Every row comes from one small tree of marks. The marks that hang from a mark follow it in brackets, in alphabetical order. Every link used is in the known rows. Which tree was each row made from?
Known rows:
zegiz[bedeb]: [11.8,  9.7, -3.4, -5.3, -1.3, -1.3,  7.1,  4.3, -6.6, -2.3, -1.5, -0.2,
 -1.0, -2.6, -3.0,  8.8, -1.2,  5.2,  1.4,  0.1]
lesud[kofes lamum]: [ -9.2,   3.4, -10.3,   1.5,   1.1,  -7.1,  -8.7,  -0.3, -10.8,   2.1,
  -6.2,   1.6, -49.2,  -5.9,  -5.6,   0.5,  -6.2,   9.8, -10.2,  -2.1]
lamum[lesud[kofes[timod]] ropin]: [-19.2, -11.0,   6.4,   5.3,   9.7,  11.3,  -7.0,   2.1,  10.6,  14.1,
   4.4,   6.7, -29.9,   0.9,  -5.3,  -1.0,   2.1,   5.4,  -2.5,   4.6]
ropin[kofes lamum]: [ 12.4,   7.7, -12.6,   2.6,  -5.0,  -4.1,   2.1,   2.8, -10.4, -10.6,
  -5.0,   0.2,  -9.1,  -2.9,  -0.6,  -9.4,  -2.6,  13.1,   4.4,   0.2]
kofes[pibub]: [ 10.1,   8.2,  -7.3,   2.2,  -3.4,  -5.7,  -4.0,  -6.7,  -4.3,  -8.7,
  -0.1,   1.4,  13.8,   5.2,   1.6,  -1.7, -11.2,  -1.1, -10.7,  -3.3]
ropin[kofes[pibub timod] lamum[lesud]]: [  2.6,  -6.3,  -5.1,  16.7,  -3.8,   1.5, -18.6,  -2.1,  -5.5,  -3.2,
   5.3,   7.3,  34.2,   9.1,   1.8, -16.6,  -9.5,  17.0,   4.2,  -0.3]
lesud[kofes[timod] lamum[ropin]]: [-17.7, -10.2,   0.3,  -4.8,   7.3,   7.5,   9.7,  -6.0,   4.6,  14.3,
  -7.8,   6.8, -47.6,  -3.6,  -6.2,  -0.3,   6.0,   7.5,  -4.9,   1.1]
ropin[lamum[lesud[kofes]]]: [-11.5,   3.1,  -4.0,  13.0,  -3.1,   4.7, -21.7,  -2.1,  -6.2,  -2.2,
   3.6,   2.0, -15.1,  -3.9,  -3.0, -15.7,  -8.0,   8.2,   9.2,   1.8]
lamum[lesud[kofes[timod]]]: [-14.4, -10.8,   2.6,   8.4,   0.7,   6.4, -21.5,   0.4,  -2.2,  13.4,
   6.3,   6.8, -31.8,   2.8,  -5.7,  -4.7, -10.5,  16.3, -10.4,   0.8]
ropin[kofes[lesud timod] lamum]: [  6.2,  -6.3,   9.1,  -9.8,  -8.5,  13.6,   9.3,  -9.8,  -7.1,   1.0,
  -1.6,   8.7,  -8.0,   1.5,  -0.1, -19.6,  -5.6,  13.4,   3.0,  -1.4]
ropin[kofes[lesud[lamum] pibub timod]]: [  1.8,  -7.1,   3.8,  -4.4,  -0.9,  -1.4,  -1.7,  -5.8,  -9.0,   2.2,
  -0.8,  10.9,   2.5,   5.9,   0.0,  -3.6,  -9.7,  10.9, -13.6,  -5.3]
bedeb[ropin]: [ 11.0,   8.8,  -2.0,  -6.7,   6.9,  -7.2,   5.9,  -0.8,  -1.7,  -0.2,
  -3.1,  -9.7, -19.9,  -2.7,   1.3,   9.2,   1.9, -10.1,  -5.4,   0.3]
ropin[lamum]: [ 11.2,   8.2,  -9.8,  -0.6,  -6.3,   5.2,   5.3, -11.4,  -8.8,  -9.6,
  -4.0,   0.8, -13.6,  -2.7,   0.3, -12.5,  -3.9,   8.6,   7.8,  -0.8]
zegiz[lamum]: [  9.5,   4.0,  -5.6,  -3.3,  -6.4,   6.6,   3.2,   2.7,  -0.9, -10.7,
   0.6,  -9.2,  -9.3,  -7.1,   2.4,   8.5,  -1.0,  -1.3,   4.8,  -2.4]
ropin[kofes[pibub] lamum[lesud]]: [  5.9,   6.7, -11.4,  19.8,  -2.6,  -8.7, -22.5,   5.1,  -8.0, -14.4,
   5.2,   2.9,  34.8,   4.3,   2.8, -11.6,  -9.6,   8.8,   6.7,   0.7]
zegiz[lamum[lesud]]: [  4.7,   2.2,  -7.6,   8.6,  -0.1,   6.0, -15.8,  10.2,  -1.9, -11.0,
   9.9,  -7.5,  -9.1,  -5.2,   1.9,  12.9,  -3.0,   3.9,   8.3,  -0.3]
lesud[kofes[pibub] lamum[ropin]]: [-15.8,   3.2,  -3.6,   3.4,   6.8,  -3.3,   0.4,  -3.8,   5.3,  -1.0,
  -5.9,   2.8,  -1.7,  -1.2,  -1.9,  -1.8,   1.5, -10.1,  -3.6,   0.1]
kofes[lesud[lamum[ropin]] pibub timod]: [ -4.4,  -7.3,  10.4, -10.3,   5.5,  14.2,  16.6, -18.2,   5.3,   3.3,
  -1.3,  10.9,  -0.1,   4.9,   0.9,  -2.7,   1.3,  -3.1,  -3.2,  -2.4]
lamum[lesud ropin[kofes[pibub timod]]]: [-2.3, -7.2, -1.1, 11.7, 10.5, -1.9, -7.2,  9.7,  8.9,  1.7,  5.7,  7.2,
 21.3,  9.1,  0.1,  4.0,  0.5,  6.8, -5.1,  2.7]
ropin[kofes[lesud[lamum] pibub]]: [  5.1,   5.7,  -2.8,  -1.2,  -0.2, -10.9,  -6.1,   1.6, -11.5,  -9.1,
  -1.1,   6.1,   3.8,   1.4,   0.8,   2.0,  -9.7,   3.2, -11.8,  -4.4]
kofes[lesud[lamum] pibub timod]: [  1.0,  -7.2,   6.5,  -7.2,  -2.9,   7.8,   1.6, -20.0,  -7.3,   3.4,
   0.7,  11.0,  -2.8,   7.3,   0.8,  -7.2, -11.0,   7.1, -10.0,  -5.9]
lamum[lesud[kofes[pibub]] ropin]: [-18.2,   2.1,   2.6,  13.0,   8.1,  -0.4, -15.9,   4.5,  11.0,  -1.3,
   5.5,   2.7,  14.9,   2.5,  -0.8,  -1.4,  -2.4, -11.7,  -1.0,   3.5]
kofes[lesud pibub timod]: [  4.0,  -6.1,  14.3,  -9.9,  -5.7,  12.5,   4.2, -19.3,  -1.2,   3.1,
   3.5,  10.1,  15.0,   9.7,   2.2, -11.9, -13.3,  -1.1, -11.5,  -4.7]
lesud[kofes[pibub timod] lamum[ropin]]: [-19.1,  -9.6,   3.5,   0.1,   4.3,   5.7,   4.4, -10.9,   7.5,  10.6,
  -6.6,   7.5,  -3.4,   2.9,  -2.9,  -5.8,   1.9,  -2.7,  -5.5,  -0.7]
bedeb[ropin[kofes[timod]] zegiz]: [ 11.0,  -4.8,   3.2, -13.2, -11.3, -15.9,  11.5,   5.4,  -2.4,  21.1,
  -4.3, -12.4, -14.8,   0.0,  -0.3,  11.3,  10.0,   0.1, -11.1,  -0.4]

Which tree is each row?
[  0.4,   4.8,   0.8, -11.9,  10.1,   6.4,  17.6,  -6.0,  -0.5,  -5.3,
  -2.6,   5.4, -44.4,  -5.3,  -2.0,   8.7,   5.6,  -1.6,   0.4,   0.1] -> kofes[lesud[lamum[ropin]]]
[  3.8,  -6.7,  -7.6,  11.8,  -1.0,   3.6, -12.7,   2.9,  -8.8,   0.4,
   3.5,   6.5, -11.2,   2.3,  -1.6, -11.1,  -5.6,  26.9,   4.8,   1.5] -> ropin[kofes[timod] lamum[lesud]]
[-0.2, -6.8, 15.8, -9.7,  3.0,  9.1, 15.5, -3.1, 10.4,  2.4,  0.7,  9.5,
 22.4,  7.6,  1.5, -4.2,  0.5, -6.9, -6.5, -0.1] -> lamum[ropin[kofes[lesud pibub timod]]]
[ 12.1,   8.7,  -1.2, -11.7, -16.1,  -7.0,  15.0, -11.8,  -5.2,   5.3,
  -5.3, -16.8,  -3.8,  -5.6,   3.2,  -2.2,  11.1, -12.2,  11.7,   0.2] -> bedeb[ropin[lamum] zegiz]
[  5.0,  -5.7,  11.9,  -4.7, -11.2,  10.7,   3.0, -15.0,  -4.1,  -2.4,
  -0.3,   9.7,  37.1,   7.7,   3.3, -24.9,  -9.2,   3.7,   2.8,  -3.2] -> ropin[kofes[lesud pibub timod] lamum]
[  8.1,   6.9,   5.0,  -1.7,  -9.5,   2.0,   0.0,  -7.4,  -6.3, -14.1,
   0.0,   4.9,  37.9,   3.2,   4.2, -20.5,  -9.0,  -4.4,   4.8,  -2.4] -> ropin[kofes[lesud pibub] lamum]
[  4.0,   5.7,  -0.3,  -4.4,  -0.2,  -1.7,  -2.3, -12.9,  -9.8,  -8.6,
   0.7,   6.3,  -1.5,   2.4,   1.4,  -1.4, -11.6,  -0.5,  -8.1,  -5.3] -> kofes[lesud[lamum] pibub]
[  7.7,  -1.9,  11.7,  -4.7,   3.7,  -6.9,   6.8,   7.2,   3.2,  10.1,
  -3.0,  -4.5,  58.3,   4.4,   1.6,   6.4,   4.4, -12.0,   0.6,   0.0] -> zegiz[bedeb[ropin[kofes[pibub timod]]]]
[-16.1,  -9.6,   5.7,  15.0,  -8.3,  12.7, -23.8, -14.8,  -0.6,   5.1,
   4.9,   7.5,  28.4,   6.8,   0.0, -26.4, -12.3,   6.8,   6.3,  -0.4] -> ropin[lamum[lesud[kofes[pibub timod]]]]
[-0.5, -6.6, -6.9,  1.9,  7.6, -4.7,  9.8,  1.3,  2.9,  2.4, -6.1,  6.7,
  3.4,  5.1, -1.0,  4.7,  4.8,  8.0, -8.0, -0.3] -> lesud[lamum[ropin[kofes[pibub timod]]]]
[  1.3,   1.0,  -2.7,  -0.7,  -8.6,   2.8,   4.8,  11.0,   9.8,  -0.2,
   8.0, -15.4,  -5.2,  -7.8,   1.5,  21.3,  15.7,  -7.1,  14.7,   2.6] -> bedeb[zegiz[lamum[lesud ropin]]]
[  7.0,   2.0,  -3.3, -10.1, -14.9,  -5.8,  20.2,  17.7,   9.3,  -1.7,
  -2.0, -16.8,  -0.8,  -9.7,   1.6,  19.9,  19.5,  -8.9,   8.3,   1.3] -> bedeb[zegiz[lamum[ropin[kofes]]]]
[  8.1,   7.4,  13.0,  -8.3,   3.5,  -9.9,   0.9,   3.3,   0.2,  -4.2,
   0.7,  -5.2,  31.8,   3.1,   5.6,   1.7,  -3.5, -23.8,  -7.3,  -1.3] -> bedeb[ropin[kofes[lesud pibub]]]
[-10.9,  -8.4,   6.9,   0.8,  -7.9,   6.1,  -7.5, -12.0,   1.5,  10.8,
  -1.6,   6.2,  13.1,   7.6,  -1.7, -15.6, -12.7,  -0.4, -14.0,  -3.4] -> lesud[kofes[pibub timod]]
[  2.6,   6.0, -13.8,   4.9,  10.0, -14.2,   5.1,   8.6,   0.4,  -9.5,
  -6.2,   2.7,   4.4,   0.1,  -0.4,   9.9,   4.6,   0.7,  -5.0,   0.3] -> lesud[lamum[ropin[kofes[pibub]]]]
[-12.9,   3.3,  -1.3,  18.5,  -6.8,   3.2, -27.6,  -7.4,  -3.0,  -5.8,
   5.2,   3.1,  29.7,   2.7,   1.0, -21.3, -12.5,  -1.9,   8.5,   0.6] -> ropin[lamum[lesud[kofes[pibub]]]]
[  7.5,  -4.4,  -3.0,   4.6, -10.3,   2.6,   0.4,  -9.4,  -4.7,  -2.7,
  -3.5,   5.7,  34.2,   8.0,   2.0, -20.6,  -7.4,  11.0,   1.4,  -2.6] -> ropin[kofes[pibub timod] lamum]
[  6.1,   2.4,  -1.1, -13.2, -14.9,   4.6,  23.2,   3.5,  10.6,  -0.6,
  -0.8, -16.6,  -5.6,  -9.3,   2.0,  17.3,  17.5, -13.1,  12.3,   0.4] -> bedeb[zegiz[lamum[ropin]]]
[  8.9,  -4.8,  -5.4,  -0.4,  -5.9,   4.2,   5.8,  -4.7,  -7.5,   0.8,
  -5.3,   5.2, -10.3,   1.2,  -1.5, -15.2,  -3.3,  20.9,   1.9,  -0.5] -> ropin[kofes[timod] lamum]
[ 11.8,   9.0,  -4.6,  -1.9,   2.9, -10.1,   5.7,   3.5,  -4.7,  -5.7,
  -6.6,  -9.5,   0.9,  -5.0,   2.9,  -3.6,   6.0,  -6.6,   9.2,   2.1] -> bedeb[ropin[kofes lamum]]
[ 10.8,   8.5,  -1.4,   0.8,   6.3, -19.4,  -2.7,   8.5,  -0.4,  -4.4,
  -3.0,  -9.1,  29.5,   2.7,   3.8,   6.7,  -1.0, -15.7,  -8.7,  -0.8] -> bedeb[ropin[kofes[pibub]]]
[  7.6,   5.5,   2.7, -17.3,  -7.1, -20.6,   9.1,   6.3, -10.9,   9.3,
  -3.2, -12.3, -29.9,  -8.0,   0.3,  17.4,   9.2,  -6.6,  -6.4,  -1.7] -> bedeb[ropin[kofes[lesud[lamum]]] zegiz]
[-14.6,   2.5,  -6.3,  -2.1,   9.2,  -1.6,   6.1,   1.5,   2.1,   2.6,
  -8.0,   1.9, -47.7,  -7.6,  -5.1,   4.6,   5.9,  -1.1,  -2.2,   1.6] -> lesud[kofes lamum[ropin]]
[  4.5,   5.8, -16.8,   0.0,  13.1, -13.3,  11.5,  13.9,  -3.2,  -6.2,
  -7.5,   1.7, -40.8,  -5.8,  -3.5,  16.1,   9.1,  10.5,  -4.7,   2.0] -> lesud[lamum[ropin[kofes]]]
[-16.4,   1.8,  -0.6,   8.1,  11.4,   1.7, -11.0,   9.7,   8.0,   2.1,
   3.9,   2.0, -29.2,  -3.8,  -4.7,   4.5,   2.0,  -1.9,  -0.8,   5.1] -> lamum[lesud[kofes] ropin]
[ -0.6,   1.6,  -3.2,   5.7,   8.5,  10.7,  -1.1,  12.2,  11.0, -10.8,
   7.9,  -7.3,  -7.5,  -7.4,   1.9,  16.2,   9.2,  -5.4,  15.5,   3.5] -> zegiz[lamum[lesud ropin]]
[  5.4,   7.9,  -3.7,  15.0,   5.8, -12.3, -18.4,   5.9,  -2.3,  -9.5,
   3.8,  -7.1,  45.0,   1.7,   5.6,  -6.3,  -0.8,  -9.9,  11.3,   2.3] -> bedeb[ropin[kofes[pibub] lamum[lesud]]]
[  1.3,  -6.9, -10.1,  -3.0,  10.4,  -2.4,  14.8,   6.2,  -0.4,   5.6,
  -7.9,   6.1, -41.7,  -1.5,  -4.2,  10.2,   8.8,  19.0,  -6.8,   1.1] -> lesud[lamum[ropin[kofes[timod]]]]
[ -2.8,  -7.5,   7.6, -15.5,   9.3,  16.5,  21.7, -13.2,   2.1,   6.3,
  -2.5,  10.7, -45.9,  -1.2,  -3.2,   3.5,   6.2,   7.1,  -2.0,  -0.3] -> kofes[lesud[lamum[ropin]] timod]
[ 14.0,   7.6,  -4.1, -10.4,  -9.0, -25.2,   7.5,  12.4,  -4.9,   9.6,
  -4.4, -17.6, -13.9,  -5.0,   0.3,  17.3,   9.7,  -6.9,  -9.6,   0.4] -> bedeb[ropin[kofes] zegiz]
[  9.5,   7.4,   9.0, -10.7,   1.9,   4.7,  13.5,   9.7,   5.8,  -3.1,
  -0.6, -20.0,  29.2, -11.2,   3.5,  19.2,  12.4, -24.9,  20.9,   0.6] -> zegiz[bedeb[ropin] lamum]
[-21.0, -11.0,   9.3,   9.8,   6.5,   9.6, -12.2,  -2.9,  13.7,  10.8,
   5.5,   7.5,  14.5,   7.0,  -2.1,  -6.8,  -2.0,  -4.3,  -3.3,   2.4] -> lamum[lesud[kofes[pibub timod]] ropin]
[-18.0,   0.1,  10.9,   3.9,   5.0,  14.9,  -3.3,  19.9,  15.5,  -0.5,
   6.5,  -8.4,  20.9, -12.1,  -2.1,  13.4,  11.7, -16.0,  26.3,   5.3] -> zegiz[bedeb lamum[lesud[kofes] ropin]]
[ -0.8,  -8.0,  -3.5,   6.8,  13.6,   0.9,  -1.6,  14.4,   5.6,   4.9,
   4.5,   6.4, -23.2,   2.7,  -3.7,  10.6,   5.4,  17.2,  -4.5,   4.7] -> lamum[lesud ropin[kofes[timod]]]
[ 5.7,  7.7, -3.6,  7.4,  7.8, -0.1, -9.5, -3.2, -4.2, -4.9,  3.2, -7.9,
 -4.7, -4.1,  2.5, -2.6,  2.0, -5.0, 15.0,  3.0] -> bedeb[ropin[lamum[lesud]]]
[  4.2, -10.3,   3.3, -12.8, -16.2,   3.3,  23.8,  10.8,  11.9,  10.0,
  -2.2, -12.2,  -1.5,  -5.9,   0.6,  15.6,  19.0,  -0.6,   5.7,   0.5] -> bedeb[zegiz[lamum[ropin[kofes[timod]]]]]
[ -1.5,   5.5,   3.5,  -7.3,   8.0,   3.9,  11.8, -11.1,   2.5,  -8.9,
  -1.3,   6.4,   0.1,   0.3,   1.8,   2.2,   1.1, -11.5,  -0.5,  -1.4] -> kofes[lesud[lamum[ropin]] pibub]
[-15.7, -10.1,   5.1,  12.9,  -1.4,   4.4, -27.3,  -4.3,   0.7,  10.5,
   7.5,   7.1,  13.5,   9.0,  -1.9, -10.7, -14.2,   6.7, -11.1,  -1.2] -> lamum[lesud[kofes[pibub timod]]]
[  6.1,   2.7,   1.5,  -2.4,  -9.2,  -6.0,  -6.3,  10.4,   2.3,   4.1,
   8.3, -25.0,   3.1,  -8.9,   4.3,  23.1,  11.6, -16.2,  11.8,   0.5] -> bedeb[ropin zegiz[lamum[lesud]]]
[-12.6,   2.6,  -1.9,  15.9,  -0.7,  -6.6, -31.3,   2.8,  -1.6,  -1.1,
   7.6,   2.9,  13.6,   4.4,  -1.4,  -5.5, -14.9,  -1.8,  -8.3,  -0.4] -> lamum[lesud[kofes[pibub]]]
[  3.3,   5.6,   8.9,  -6.6,   4.5,  -0.3,  11.2,   3.8,   7.7,  -9.1,
   0.7,   5.2,  23.0,   3.3,   2.6,   0.2,   0.4, -14.6,  -4.2,   0.6] -> lamum[ropin[kofes[lesud pibub]]]
